Known rows, with every step that occurs:
E, L, K, H: [ 18   5 -16 -41 -15  57   0  27 -16  -4  -2  16 -12 -51  29 -11  12 -53
 -63  18  55 -31 -60  36   0  -4  -6 -46  12 -12  35 -34 -10  -9  49 -30]
S, H, K: [ 27  24 -40  20 -51  -1   2  10   1  21 -18   8   4   8 -54   8 -12  32
 -43 -18 -17   3  16  21 -15  -7 -15 -13 -37 -12 -52   8  -7  -9 -11  11]
M, H, C: [  6 -30  22  -4 -36 -27  19 -31  39   5   2  44   7 -12   3  -6  57  -6
 -20  -8 -44  -9 -27  44 -21 -33  11   7  20  -1 -25   7  27 -20  20  30]
E, L, K: [ 11  19 -21 -39 -12  14  -7  36  23 -32   3  26  11 -50  23  -1   3 -21
 -85  30  39 -47 -44   2  10 -20   8 -38  10 -16   6 -41  -5 -10  33 -49]
H, K: [ 30  14 -37 -10 -28  22  -9 -18   9  -2  -2   2  13 -25  -1   6  -6  27
 -43 -14 -13 -18   0 -27  -7   4  16 -25 -33 -14 -51   4   7 -20   3  16]
H, Z: [  0   6 -41  -5 -26 -12 -12 -18  45  -6 -14   0  19   6   2 -21  -1  46
 -31 -10 -35 -15  -1 -27  11 -19  -3   0 -22 -23 -35   8   3  -3  12 -11]
G, H, V: [-45 -27 -45  -4 -43 -29 -10 -27   8  14  -9  -5   2 -34  -8  11 -31  32
 -36  -7 -10   2 -35  40  12  -1  -4 -13 -13   7 -68   4  13   7  -6 -13]
S, H: [-26  17 -32   9 -49 -48   0  11   5  12  -6  -1  -5  -4 -49 -14  -7   1
 -29 -13 -21   3 -34  26  10 -11 -33 -10 -26 -14 -48 -32  -7 -20 -13   3]
C, Z: [ -5  12  14 -26  -4 -27  -7 -13  17 -20  11   4 -17 -10   2 -36  17   7
  38  -6 -19  -5   5 -17  43   6  33 -20  -3 -10  -3 -21  13   1   9 -11]
T, C, U, L, K: [ 26  15  50 -44  24  10  34  31  -2 -58  17   1  29  16   4  -2 -10 -97
   7   9  34 -48   4 -39   1   2   0  -1  44  53   3 -41  17   2   0 -36]
T, C: [-39 -24 -24 -27 -22 -31  24 -34  10 -16   8  -9   2  19  13 -25   6 -43
 -22 -32 -20 -15 -23 -39   5   8  -6 -25  -3  26 -42 -41   3  -4  -1   6]
U, L: [-30   5 -11 -11 -14 -14 -12  10   2 -47  37 -22  16 -48  -1   9   5 -19
 -43  10  27 -42 -46 -56  14  -6 -11 -23   5  -6 -59 -30  18 -32 -18 -24]
S, H, Z, K, L: [ 25  46 -23  34  23 -23 -24  52   9   4 -29   1  -5  49 -44  31 -13  61
   4  -3  -2  13   8  20 -20 -27 -23  10  -1  25  19  18 -21  23  -1 -13]
S, H, V, C, Z: [  6 -15   2  70 -40 -29  -8  19  -1  36 -32  46 -49  69 -48   1 -15  78
  24  19 -34  42  60   8  21  -8   2  24 -18  23 -17  17  -9  19  -3 -27]
M, H: [ -1 -21  27 -22 -24 -39  14 -25  21   8   6   6   3 -40  -3 -34  24 -13
 -25 -11 -33  -9 -46  27  -4 -19  16 -12  16 -21 -33 -28  15 -26  24   9]
T, C, Z: [-20 -20  20 -32   0 -32  27 -30  15 -27   8   6 -17  43  10 -43  24 -35
  45 -30 -24  -3  31 -35  32  17  28 -23  15  30   1 -28  10  27   6 -12]
T, C, V, H, S: [-39 -33  -1  32  12 -55  40 -36  -1   6  20  33 -28  22 -12 -46 -30 -79
  14 -59  -2   5   2   7  -6   9 -15   4  62  10   9  16  -3  37   7  13]
E, L: [-41  14 -21 -14 -16 -19 -19  -6  22 -35  13   9   7 -55  20 -10   2   0
 -71  -3  30 -25 -56 -25  15  -4 -15 -38  20 -31   2 -38  -7 -17  21 -36]
T, C, Z, K: [ 25 -11  30 -19  49 -24   8   6  13 -18  -2  -4 -14  64  34 -28   9 -14
  50 -18 -33  18  27 -31  20  35  34 -23  16  61  42 -27   1  48   4   1]
G, H: [-57  -2 -39 -10 -37 -19  -2 -17   6 -16   7  -5  14 -55  -2 -17  -3 -47
 -32 -11 -26  -6 -46  37  15   3  -7 -19 -12  15 -57 -28  17   7 -17   8]
S, H, V, C: [-14 -18 -44  75 -62 -27 -12  14  -5  48 -33  36 -32  45 -44  19 -31  72
 -44  13 -32  31   5   4  -4 -16 -32  22 -38  16 -61   3 -15 -13 -11  -9]
U, C, V: [-21  20  24 -18  -4 -21  -6  -3  -5  39 -15 -17 -46  -2  18 -29  -8 -43
   7 -23 -22  -3  -9 -37  15  10  11 -20   7  36   0 -24 -14   8 -46  32]
S, H, M: [-29  14 -34  40 -37 -43  17   9   2  21  12   8 -17  48 -38  12  21   4
 -33   3  10 -16 -37  26   9 -14 -24  -8 -28 -29 -37  15 -32 -22  -9   8]
G, H, V, C, Z, K: [ 19 -23   5  65  19   9 -28  26  -2  17 -29  37 -26  40  22  14 -25  53
  23  29 -47  57  43  23  15  24  32  13  -3  85  17  20   5  67 -10  -7]
H, U: [ -8 -25 -34 -10 -35 -14 -18 -25  16 -12  11 -10  53 -16   4  -4 -33  42
 -15  -8 -25  -7 -22 -17  12  -9 -12  18 -40 -14 -48   7  -8 -29  20   8]
V, C, T: [ -2  -3  26  35 -44   4 -33 -25 -21   1  40  24 -12 -11   5 -42  -2 -19
 -18  15 -60  -6 -25 -53   1 -13  12 -12 -47  24 -14 -22 -34 -32  -5   2]
S, H, V, C, Z, K, L: [ 36  16  21  79  34 -17 -29  59 -29  23 -31  41 -64  79 -41  50 -21  92
  56  29   6  51  53   8  -3  -6  14  21   6  69  41  25 -22  34   0 -22]
Z, H: [-16   0 -16 -36  -8 -28   4 -20   5   4 -14 -12   9 -48   4  -7  22 -15
 -26 -24  -7  12 -55  17  12  -1 -10   5  -9 -46   2 -28  19 -27  -9  15]
G, H, K, L, E: [-45  22 -30 -54  -4  54   8   0 -19  -9   0 -18  23 -63 -32  47   0 -23
  -6  16  52 -29  37  34 -34  -3  10  -7   1 -16 -40  24  -3   2 -12   4]
V, C, U, L, K: [ 42  35  36  24  12  46  -5  64 -10 -48  10  40  18 -10   5   8 -16 -61
  -9  54  13 -29   6 -48   1  -6   6  28  16  49   0 -29  15 -18  -5 -25]
Z, K: [ 18  18 -21  -7  22 -17 -29  19  12  -2   3 -17   6 -16  29  -2 -13  19
 -27   2 -26   4 -54 -19   4  14   2 -21 -21  13  -4 -35   1 -10   1  19]
U, L, E: [-55   6  -6 -57  -2   7   0  22   6 -24  32 -50  33 -57 -10  19   4 -17
 -31  42  52 -53  -9 -50   0  -3 -19  -7   2 -55 -56 -29   1 -43 -22 -29]
E, L, K, H, G: [ 20  51 -30 -38 -54  62   7 -10 -28  -5   2  13 -19 -45  43  24   7 -34
 -88  26  61 -25 -82  35  -8 -17   5 -46  -6  -6  42  23   4  -9  49 -14]
Z, H, V, C: [ -5 -35 -27  30 -20  -8  -8 -14  -5  38 -40  23 -17   0   7  27  -2  53
 -40   4 -18  38 -17  -6  -1  -6  -9  34 -21 -16 -10   7  11 -20  -6   4]
C, V, H, Z: [ 10  -1   0  31  23 -32   7 -14  40  20 -17 -22 -14  10   1 -51 -24  13
  16 -31  -4   2  20  10  -3 -10   2   6   5 -52  10  11   4  35   8   7]
V, H: [-15 -14 -28  18  13 -29  -3 -11  14  -9  17 -27  14 -37   7 -30  -3   0
 -27 -13   1   1 -46  11  11  -3 -11 -21  -7 -41 -34 -37  21 -16  -5   7]
S, H, V: [-13  -8 -38  16 -56 -58  -7   0   6  42 -23  -5 -18  17 -56  14 -33  81
 -34  -9  -4  11 -22  29   7 -17 -34  -3 -27 -22 -59  -1  -8 -20  -2 -19]
K, L, E: [-64  25 -12 -76   9   0  -4   0  -8 -11  16 -35   1 -55 -19  27   8  -5
   9  25  54 -42 -17 -18  -8 -13  -2  -6   0 -51 -27 -23 -11 -49   6  -6]
U, H, V, C, Z: [ 16 -32  11  39  -8   5  17 -16 -24  26 -18 -11 -49  32  -2   3   3  52
  37   3 -23  36  83 -20  14  10  25   5 -14   0   5  15  12  13 -40 -16]
T, C, Z, H, U: [  3 -60  29 -37  11 -22  35 -40   8 -14 -15   0  42  49  10 -16  15  -8
  66 -44 -24  34  54   9  22  12  10  42   8   5  46  20   5  32  11  -3]

Rows:
[ -3  13 -19 -25  46  45   7   1 -10  -1   8 -44  21 -46 -22  36   0  27
  -1  17  77 -25  37   6 -40  -9   5 -10   5 -72 -19  15  -1 -22  -1   3]
V, H, K, L, E
[-14  45 -23 -35 -17  25   9  26 -20  20 -12 -16   3 -12 -77  54  -2  28
  -4  15  54 -21  51  23 -40 -16 -17   3 -14 -45 -31  17 -26 -25  -9  -2]
S, H, K, L, E
[ 39 -22  16  41  76 -29  25   6  36  23 -30 -28 -12  85  34 -43 -32 -10
  27 -43 -18  27  43  -3 -27  18   0   3  24  20  56   4  -7  81   5  19]
T, C, V, H, Z, K
[-74 -38 -20 -37 -27  27   0  14   1 -32  29 -47  95 -56 -16  33 -30 -17
 -17  39  34 -30  23  14  -7  -3 -37  34  -4 -19 -68  21  -5  -3 -26 -26]
G, H, U, L, E
[-19  -4 -19  -6   4 -22  20 -21   3  13   5  -4  -2   3  16  19  50 -16
 -29  -9  20  -9 -56  17  12  -3   2   3  -9 -62  13  17  -6 -28  -3  22]
Z, H, M
[ 11 -26  22  39 -48  -6 -42 -37 -20  33  21  21 -26   8  -5 -15 -30  62
 -22  21 -44   2 -14 -50  -2 -18  12  -4 -47  16 -26  11 -35 -31   6 -20]
H, V, C, T
[ 12  15 -13  -5  95  19 -13  40  25   4 -11 -52  29   5   5  27  -8  64
  15  33  45   1  32  11 -36 -14  -8  17  18 -52  36  16 -11  17   4 -11]
V, H, Z, K, L, E
[-10   5  40 -28  16 -25  57 -45 -23 -12   0 -47   1  17   1 -32  -5 -78
  46 -61 -12  10  25 -10  -5  29 -22  -1  30   5  35 -41  15  -2 -41  14]
T, C, U, H
[ 58  -3  12  30   6  50   6   0  -4   5 -34  48 -13  16   6   4  36  13
  19  -4 -34  44  78 -10   4  14  43  25 -11   1  40  28  18  26  -9  14]
V, C, Z, H, K
[ 40  21  25 -10  44 -20 -24  24  16 -12   1  -6 -14  11  25 -19   4  26
  40   5 -28  13   2 -12  30  23  36 -20  -3  19  38 -22   4  21   7   3]
C, Z, K
[ 13 -42  27  38 -53  35 -37 -44 -58  61  18  11 -50  10   3 -24 -21  29
   0   9 -29  17 -29 -15 -11  -3  -3 -12 -43  20   2  17 -39 -34  22  -1]
K, H, V, C, T
[ 53  -5 -30  51  62  -6 -21  24  47   5 -17 -28  32  26  30 -19 -14  69
 -24  -2 -27  26   0   8  -9  -4  -7   1  -6 -17  16   4   7  32   2   3]
V, H, Z, K
[-26  11  49 -19  21 -26  21  -8  -3 -59  29 -13  24  10  -1 -12 -11 -73
  19 -24  30 -25  -9 -66   7  18 -23   1  55  35   0 -36  16  -6  -9 -21]
T, C, U, L
[ -1  18 -42  26 -48 -32  -2  11  36  17 -28   9   8  38 -52 -16  -6  47
 -30 -14 -37   6  16  20   4 -29 -34  12 -26 -18 -37   9 -11   9  -5 -15]
S, H, Z
[ 10 -19  29  31 -10 -22 -16 -41  11  -5  49   5  12 -13   2 -33  24   2
  -1  -7 -25  -9 -31  21 -14 -28  -1 -15 -13 -18   4   8  -1 -19  -7  11]
V, H, C, T
[ -9 -22  10   1 -37 -45   9 -30  15   5  24  69   6 -40 -28 -24  14 -15
 -36 -16 -47  -7 -38  37  -2 -28   4  10  55  -6 -29  24   7 -22  32   0]
M, H, S
[  4 -34 -28 -15 -30  39   2  46  -2 -51  25  -4  83 -43  -5  30 -32 -44
 -41  39  18 -42  -1  33   3 -21  -2  15 -15  45 -65  16  13  16 -11 -35]
G, H, U, L, K
[-22   8  38   7  14  23 -14  23  -5   4   0  -5  16  -2 -14  39 -41  43
   8  61  46 -12  40 -65 -10   6 -26  53  25 -25 -14   7  -5 -34  -5 -37]
H, V, C, U, L, E
[ 60 -37  18  61  26  70 -31  21 -32  22 -11  23   2  57  44 -12 -15  31
  68  16 -49  64  41   0   5  34  12  35 -29  65  67  31 -21  28  31  32]
V, C, Z, K, H, U
[-27  22  53 -41  11  54   8   4 -17  -5  18 -11  18 -24  -5  24  25 -47
  49  23  63 -24   5  11 -25  11 -44  33  43 -32  36  11  12 -36   4  15]
K, H, C, U, L, E
[-12  46  -1  20 -17 -40  17 -49   0  14   9 -31 -36 -29  20 -15 -29 -17
  -9 -20  21   5 -52  15  -6  -6  12 -17 -15 -42   6  28  24   9   2  40]
C, V, H, G
[  4 -11  18  50  19   9  21  -3  -4   6  -4  46 -36  57  24   7  70 -17
  28  17  -7  23  26  -5  27   6  36  28  -2 -17  56  35  -6  12  -6  12]
V, C, Z, H, M
[ 23   3 -14  -6  17  26 -23  10 -26  29  -3 -26 -17 -15  35 -12  -4 -14
  -6 -10  -8  21 -70  17  -5  29 -11 -30 -18  16  25 -28  -4 -11  17  41]
Z, K, H
[ 18 -28  22 -29   5 -17   1 -23  11  -8 -11  -2  41  -4   2 -10   8  35
  59 -20 -17  34  29  26  32   1  14  44  -9 -36  42  27   9   6  14   0]
C, Z, H, U
[ 42 -22  24 -38  19  14  45 -33   2  -7 -28   9   0  41   4  -9  40 -23
  38 -50  -9  25  77  -1   4  23  38  -2  18   5  44  18  19  42  -5   5]
T, C, Z, H, K
[  2  31  49 -72  51  46  67 -30 -48  -6  -6 -64  12   8 -30  35  -3 -53
  71 -33  64 -14 112 -14 -55  23  -8  12  41 -26  47  11  -6  -6 -35  10]
T, C, U, H, K, L, E
[-11  33 -21 -64   5  47  -2  -1 -13  -1   4 -24  11 -45 -25  48   3  23
  -4  19  61 -42  35 -24 -33  -8  13 -10 -10 -48 -31  17 -12 -35   7   2]
H, K, L, E
[ -9   4  14  -5 -20 -20  40 -31  -7  23  -4 -18 -45  -8   2  -2  21 -56
  33 -41  -7  -4  23  22 -21   0  -2  -4  -6 -22  19   6  19   3 -46  49]
U, H, C, V
[-22 -35  -5  51 -28  -1 -11 -10   2   8 -19  45 -29  20  -3  -1 -12  32
  20  18 -37  36  47  19  26   8  31  13  -4  52 -25  22  13  47  -6 -21]
G, H, V, C, Z
[ 40  11  19  51  38  13 -30  39   6  -7  -8  34 -26  39  36 -15   6  17
  30  27 -54  38  27 -40  21  24  38   4 -12  57  39 -18  -1  29  -2  12]
V, C, Z, K
[-40 -10  17 -29 -10 -45  34 -36   4   7  -2 -10 -40  23  11 -41 -16 -81
  22 -49  -7 -17  -8 -33   0  18   6 -20   7  17  -8 -33  -8  19   4  23]
T, C, V
[-11  42  46 -10  15 -20 -14   9   1 -52  33 -15  25 -43 -10  -5 -17 -31
  11  -1  33 -28 -35 -48  18   6 -18   5  36  -7  -5 -30  19 -32  -5 -20]
C, U, L
[ 12  26  -7 -44  65  32  14  28 -10  15 -17 -82  12   2  -5  46   5  36
  24  16  33  -4  69   0 -42  -6  -9  10   3 -46  45  18 -14   8 -40  -8]
U, H, Z, K, L, E
[  6  35  -9 -13  47 -14 -31  25 -14 -23  12 -15 -11 -26  13  30  -8  10
   0   2  22 -10 -59 -22  -7   0  11 -23   0  28  10 -26  -4 -16   6  11]
Z, K, L
[ 14  28  30  -7  -3  31  13  42  12 -60  12  45  44 -28  -8  31  13 -91
   2  34  22 -38   0  53  -7 -16  -3  23  39  63  -2   6  42  20 -18 -15]
G, H, C, U, L, K
[-29  -8 -42   1 -43  12 -11 -32 -33  16  23  44 -20 -38 -13 -17  -2 -34
 -19 -28 -14   2 -60  23   8   3 -28  -7  18   0 -12  24  -7 -27  29  15]
K, H, S
[ 45  -9  21  80  45  61  -8  27 -36  32   5  32 -61  88  54  -1  43 -12
  45  30  -9  34  10  -4  10  37  33  -4 -11  45  78  35 -29  27  19  36]
V, C, Z, K, H, M
[ -2 -35 -21 -26 -18 -14  -4 -27   8   2 -13 -14  61 -31   6   8 -10  27
  -9 -23 -16  21 -27  23   6  -7 -21  42 -28 -42   1  13   4 -27   9  16]
Z, H, U
[ 17  31  61 -28  57  61 -10  40 -18   5   6 -21  22  -3  19  40  13 -27
  50  35  53  -3   2  15 -37  28 -43  34  43  -3  77  11   4 -14   1  28]
Z, K, H, C, U, L, E
[ 55  -7  20  49  69 -11 -11  22  36 -12   1  14   0  37  36  -7  33  38
  48   6 -20  36  25  37   4   7  26  -1  18  15  59  11  32  42  -3  21]
V, H, C, Z, K
[ 54 -27  34 -30  10  88 -11  38 -25   8 -13  19  13  23  41  -8  11  -3
  15  24  22   7  48  24  23   1  18  -9  29  56  86  27 -32  36  17 -38]
E, L, K, H, U, C, Z
[-22 -11 -26  10 -19  22   8 -29 -30  28  25  -8 -32  15  22  -3  37 -32
 -15  -6  29 -21 -69  12   6  11  -6 -29 -21 -30  -8  18 -21 -32  24  32]
K, H, M
[ -5  25 -29  14  38   7 -24  23  11 -25 -14   1  15  -2   5  29 -10  12
  -2  -2  -2   6  -3  31 -14 -11   7   0  11  54  12  24   2  49  -6  -7]
G, H, Z, K, L
